Every row comes from one small tree of marks. The marks that hang from a mark follow it in brackets, in alphabetical order. Every link used is in the known rows. Which tree was each row made from?
In the rows, 128 means zero.
Known rows:
kisap{befu}: [137 127 106 122 106 136 122 131 135 124 142 139 125 129 148 128 115 145
 131 169 131 125 143 128 142 114 121 119 105 106 125 131 151]
zoto{zufat}: [134 132 114 134 125 131 129 172 126 140 154 134 145 110 134 153 140 130
 137 117 114 144  90 141 129 152 101 125 117 129 133 108 124]
zoto{zufat{befu}}: [156 156 102 126  97 157 114 161 155 135 166 128 175  76 141 155 157 130
 157 111 110 132  90 130 139 179 119 121 121 108 140 126 110]
vonol{kitob zufat{buko vima{zusiv}}}: [172 190  71 122 110 115 117 108 110 142 143 159 160  58 178 163  98 137
  88 123  99 108 147 121  85 158 173 150 173 192 118 193 132]
kitob{vonol{zufat{vima{zusiv}}}}: [196 157  77 109  74 113 138 115 108 144 136 129 158  86 144 166  94 131
 147 132 110 146 160 131 111 131 152 146 198 139  88 185 147]
vonol{kitob zufat{befu{kisap}}}: [181 170  95 109  91 149  99 149 133 117 139 147 142  49 154 133 111 161
 105 126 140  82 111 120 128 159 215 131 139 154  91 173 123]
vadu{zufat{befu buko vonol}}: [161 205  99 122 107 114 111 107 182 119 142 141 205  40 114 122 151 127
 146 111 138 128 102 107 124 210 158 153 152 125 164 126  70]
kita{zufat{befu{kisap{damo}} vima}}: [218 211  95 101  50 191 159 164 115 147 152 131 170  54 150 122 161 129
 138 141  70 131 159 124 182 146 161 149 119 145 110 151 150]
vadu{zufat}: [132 131 123 129 117 118 134 125 108 132 132 152 145  96 137 130 101 116
 121 132 141 144 115 132 139 146 121 131 122 124 138  91 123]
vadu{zufat{befu vonol{kitob}}}: [166 180  95 112  91 114  99 141 150 107 136 156 169  62 134 124 112 151
 125 117 156 114  98 114 123 199 192 122 134 137 155 144  76]
vadu{zufat{befu buko}}: [151 178 109 127 103 131 126  92 157 138 149 145 196  45 136 125 134 115
 128 126 139 130 113 110 135 184 128 147 132 115 162 109  95]
kitob{vonol{zufat{vima}}}: [188 153 105 102  95 112 149 115 136 132 139 132 159 104 146 162  95 139
 142 114 139 153 145 130 136  93 165 160 183 131  79 181 141]
seka{kitob}: [127 125 131 113 148 138 113 118 113 113 111 143 137 123 143 124 133 135
 151  99 145 136 146 122 111 110 156 125 124 111 121 114 110]
zufat{befu vima}: [157 178 112 111  88 162 117 113 161 138 157 133 179  86 136 130 148 116
 159 116 113 123 144 117 155 140 160 143 140 114 127 156 125]
damo{kisap{befu}}: [116 132 113 134 139 116 110 154 142 133 141 131  99 129 101 147 136 155
 124 180 101 120 148 127 151 121 103 138 113  91 110 134 158]
kisap{befu{zufat} damo}: [189 158  94 121  85 165 139 178  91 126 141 116 117 106 173 140 105 172
 143 174  93 160 169 130 157 109  98 114  83 135 137 136 162]
tepo{kita{zufat{buko vima}}}: [138 194 104 143 104 135 156 125 158 144 124 157 165 115 141 138 173 116
 119  97  86 164 173 130 121 145 127 167 114 136 140 143 133]
damo{kisap{befu{zufat}}}: [142 152 101 141 122 137  88 185 114 134 141 122 109 116 110 153 120 174
 144 171  81 145 168 118 163 120  83 139  99  93 131 142 150]
kita{zufat}: [150 137 120 127 113 138 137 155 105 143 125 128 147 113 153 131 140 130
 108 129  96 147 148 139 137 139 112 132 110 127 142 140 135]
kitob{vonol{zufat}}: [173 122 110 107 111 108 147 128 135 125 126 119 139 111 144 155  94 150
 129 131 147 144 131 134 115 110 154 141 168 132  90 174 130]
relam{zoto}: [135 134 115 124 131 138 139 114  99 128 116 141 128 135 149 145 136 116
 124 125 127 154 144 144 127 132 113 141 105 134 140 109 151]
relam{zoto{zufat{buko vonol{kitob}}}}: [164 202  69 127 143 109 122 154 132 117 118 159 162 106 144 170 155 148
 120 102 131 152  87 132  87 197 143 154 116 178 165 134  90]
befu{kisap zufat{buko vonol}}: [174 210  92 138 128 134  98 151 131 119 112 117 155  78  67 114 142 159
 162 111 118 136 123 104 126 166 162 178 142 150 133 133  79]
kitob{vonol{zufat{buko}}}: [172 153 104 119 128  97 152  98 149 128 124 123 159  96 141 151 112 149
 119 121 145 137 134 123 102 123 148 164 179 142 104 178 112]
vonol{kitob zufat}: [154 137 105 116 128 116 120 144 110 122 129 144 119 102 186 151  82 157
  88 118 140 110 120 133 102 133 180 121 138 169 111 172 129]
vadu{zufat{befu vonol}}: [158 177 104 114  89 120 105 134 157 119 139 140 177  52 119 125 132 128
 152 109 139 135 106 121 138 198 161 130 141 110 153 122  86]
seka{kitob{vonol}}: [150 123 122 108 133 125 135 112 122 114  97 130 149 135 113 126 123 145
 164 115 169 153 149 114 105 100 167 140 143  95 108 132 102]
befu{kisap zufat{buko vima vonol}}: [187 244  88 129 107 144 103 142 140 124 120 132 178  72  80 117 150 148
 181 101 109 148 149  94 142 148 183 198 160 156 123 142  85]
kita{zufat{befu{kisap} vonol{kitob}}}: [185 205  84 108  77 148 104 181 137 116 120 133 160  61 120 113 156 167
 110 126 111 106 114 111 126 198 206 139 123 151 135 178  93]
kisap{befu{zufat{buko}} damo}: [187 183  85 129 105 155 145 153 107 131 141 120 135  93 170 137 122 171
 133 168  93 156 166 115 146 116  94 132  94 146 149 142 139]
kita{zufat{vima vonol}}: [172 189 104 109  91 128 127 157 134 136 129 135 173 105 137 133 150 134
 141 102  88 162 156 131 146 150 152 157 137 138 133 160 112]
zoto{zufat{buko vima{zusiv} vonol}}: [171 218  62 131  97 112 113 149 151 144 154 141 190  65 105 166 164 127
 169 107  79 148 113 122  98 206 131 158 176 156 145 144  97]
vadu{zufat{befu}}: [150 154 117 114  91 142 117 122 132 131 148 146 172  59 136 127 122 119
 137 133 135 130 111 123 151 172 134 128 120 106 152 110 112]
zusiv{vima}: [129 134 139 120 103 143 110 110 133 138 120 139 151 138 130 135 133 135
 135 104 122 101 110 138 127 130 114 125 122 158 121 136 123]
tepo{kita{zufat}}: [127 141 122 142 101 136 142 155 129 130 110 139 122 135 142 134 152 126
 110 113  93 158 155 148 121 150 107 129  91 121 135 129 142]
seka{kitob{vonol{zufat{buko}}}}: [170 153 107 108 146 111 137  95 140 119 112 137 173  88 152 147 112 151
 141  94 169 146 146 117  88 107 180 161 171 127  95 162  94]

Which tree is each row?
[203 185  90 118  75 177 139 174  96 136 155 131 135 108 173 141 111 162
 159 163  82 171 186 126 175  92 116 130  93 137 121 146 166]  kisap{befu{zufat{vima}} damo}
[175 204  99 103  74 130 108 128 159 125 149 151 199  49 120 128 134 121
 171 104 131 144 122 119 155 184 177 147 153 112 141 134  93]  vadu{zufat{befu vima vonol}}
[188 158 110 129  97 169 139 179  75 126 125 111 109  95 120 126 114 155
 151 141  98 145 142 121 156 121 126 136 107 158 113 118 141]  befu{kisap{damo} zufat}
[174 179  89 121  87 165 109 158 111 133 149 147 148 116 148 139 112 151
 168 152  95 164 172 119 167 101 120 143 105 108 131 144 152]  kisap{befu{zufat{vima}}}
[173 186  94 104  87 142 106 161 158 128 138 113 182  70 140 127 169 148
 140 109  91 139 131 125 138 192 151 133 126 119 158 170  96]  kita{zufat{befu vonol}}
[179 216  82 137 131 133  98 164 123 107 101 131 146  83  93 114 122 177
 132 113 130 119 118  93 108 168 197 169 131 178 143 159  66]  befu{kisap zufat{buko vonol{kitob}}}
[185 211  67 103  71 134  92 137 147 123 139 139 168  66 122 138 129 143
 146 121 102 107 143 108 105 200 206 127 164 155 146 194  96]  zufat{befu vima{zusiv} vonol{kitob}}
[149 193  98 137 119 131 138 137 154 152 160 147 190  95 133 160 158 118
 146 103 106 149 109 122 132 145 118 168 145 144 139 123 111]  zoto{zufat{buko vima}}
[164 218  98 124 108 133 106 116 189 118 130 114 180  53  72 107 179 143
 161 117 135  93 110  96 122 191 199 167 160 134 128 148  75]  zufat{befu{kisap} buko vonol}
[199 175 101 104  80 159 136 155 132 127 158 117 136  30 167 139 130 149
 132 142 111 103 129 134 151 150 175 123 146 157  85 154 152]  vonol{zufat{befu{kisap{damo}}}}
[162 171 102 118 115 113 119 175 114 118 107 139 140 116 151 128 128 167
  95 114 110 137 132 130 106 165 171 130 116 159 155 176  96]  kita{zufat{vonol{kitob}}}
[179 204  91 117 103 137  95 176 116 112 120 145 147 116 134 132 107 169
 154  97 118 158 144 109 128 138 186 148 132 159 146 178  90]  befu{zufat{vima vonol{kitob}}}
[180 212  97  98  89 133 101 134 174 113 139 144 168  94 131 125 142 149
 146 106 131 114 132 107 125 169 220 140 148 149 140 189  86]  zufat{befu vima vonol{kitob}}
[197 201  97 113  98 155 145 127 153 130 153 119 159  16 159 134 148 150
 127 132 108  93 126 119 140 161 170 145 160 168  95 159 132]  vonol{zufat{befu{kisap{damo}} buko}}
[174 231  95 111 105 128 108 105 206 123 154 131 209  71 111 126 179 133
 172  95 119 129 135 104 132 179 185 170 167 135 140 168  80]  zufat{befu buko vima vonol}
[183 193  68 111 100 134 110 175 135 114 137 151 170  85 158 171 161 151
 144  98 124 148  88 136 110 208 160 130 103 150 164 147  98]  relam{zoto{zufat{befu vonol{kitob}}}}
[172 199  60 136 106 139 133 130  97 159 151 159 183  78 144 184 163 101
 148 123  73 165 131 139 111 187  88 169 133 149 156 108 146]  relam{zoto{zufat{buko vima{zusiv}}}}
[205 186  64 118  49 175 130 172  65 142 153 126 132  82 171 151 104 154
 158 180  54 163 190 126 156 127  96 121 112 144 133 151 177]  kisap{befu{zufat{vima{zusiv}}} damo}
[173 196  77 134  91 140 138 122 101 165 138 143 182  76 147 145 152 114
 112 128  55 144 171 122 115 165 111 162 148 149 150 158 135]  kita{zufat{buko vima{zusiv}}}
[169 167 104 106 111 121 121 137 120 127 138 159 144  97 187 152  91 145
 104 111 127 124 135 131 121 118 193 140 152 176  97 182 136]  vonol{kitob zufat{vima}}
[164 181  92 119  97 133 101 174 181 119 161 123 184  68 116 151 168 148
 178  98 114 130  80 130 129 206 144 124 137 115 149 142  84]  zoto{zufat{befu vonol}}
[151 166 104 125 147 104 121 119 131 125 129 152 142  85 181 152 100 161
  79 117 141 109 118 125  93 143 177 145 146 187 124 181 113]  vonol{kitob zufat{buko}}
[173 208  90 137 141 117 101 152 131 111 106 128 151 106 128 128 119 177
 128 104 126 142 128 101  96 161 166 151 131 175 174 174  68]  befu{zufat{buko vonol{kitob}}}
[172 185  87 117 100 132  97 183 163 110 149 139 169  80 133 152 150 165
 145 106 127 118  70 119 108 205 176 117 127 142 153 162  76]  zoto{zufat{befu vonol{kitob}}}
[172 171  83 120  97 143  94 176 129 110 128 127 136 108 132 127 117 177
 176 145 109 154 146 119 141 141 133 133 107 110 147 149 119]  kisap{befu{zufat{vonol}}}
[191 198  92 109  62 178 124 149 132 150 151 145 186  58 123 123 162 124
 140 133  85 123 151 121 171 150 162 162 122 118 112 151 133]  kita{zufat{befu{kisap} vima}}
[215 177  72  96  52 136 128 116 134 142 153 121 186  47 146 168 115 134
 160 135 104 130 158 125 119 157 168 142 198 116 100 210 136]  kitob{vonol{zufat{befu vima{zusiv}}}}
[166 218  68 125 111 104 108 118 139 126 123 145 157  91 116 138 134 140
 123 117 106 111 140 101  79 183 186 157 179 183 147 187  90]  zufat{buko vima{zusiv} vonol{kitob}}
[189 216  68 110  81 151 117 161 158 127 156 151 203  74 142 170 180 121
 190  88 101 172 117 143 147 198 143 158 127 123 147 134 116]  relam{zoto{zufat{befu vima vonol}}}
[193 152 105 101  89 130 135 123 156 125 144 113 166  74 147 152 115 151
 141 126 142 136 131 130 128 143 169 138 167 111  99 191 119]  kitob{vonol{zufat{befu}}}
[168 189  80 121 104 120 123 103 123 150 148 145 171  60 162 167 118 120
 127 118  84 126 158 124 106 159 141 160 189 163 112 168 139]  vonol{zufat{buko vima{zusiv}}}
[177 211  95 108 103 138 121  96 184 141 167 141 200  37 176 152 145 128
 137  97 109 118 143 117 138 151 175 167 174 141 116 182 116]  vonol{zufat{befu buko vima}}
[187 227  87 115  91 148 116 144 166 131 128 122 196  36  99 111 190 149
 137 116 101 114 126 108 133 209 177 172 137 135 141 159  84]  kita{zufat{befu{kisap} buko vonol}}
[156 199  97 123  91 119 124 167 147 114 104 163 137 132 137 134 145 151
 117  88 100 157 159 139 107 163 186 144 113 154 136 175 113]  tepo{kita{zufat{vima vonol{kitob}}}}
[176 184 100 103  85 151 114 123 160 135 168 140 185  55 175 150 130 131
 144 103 113 124 144 129 152 144 175 145 160 130 109 175 136]  vonol{zufat{befu vima}}
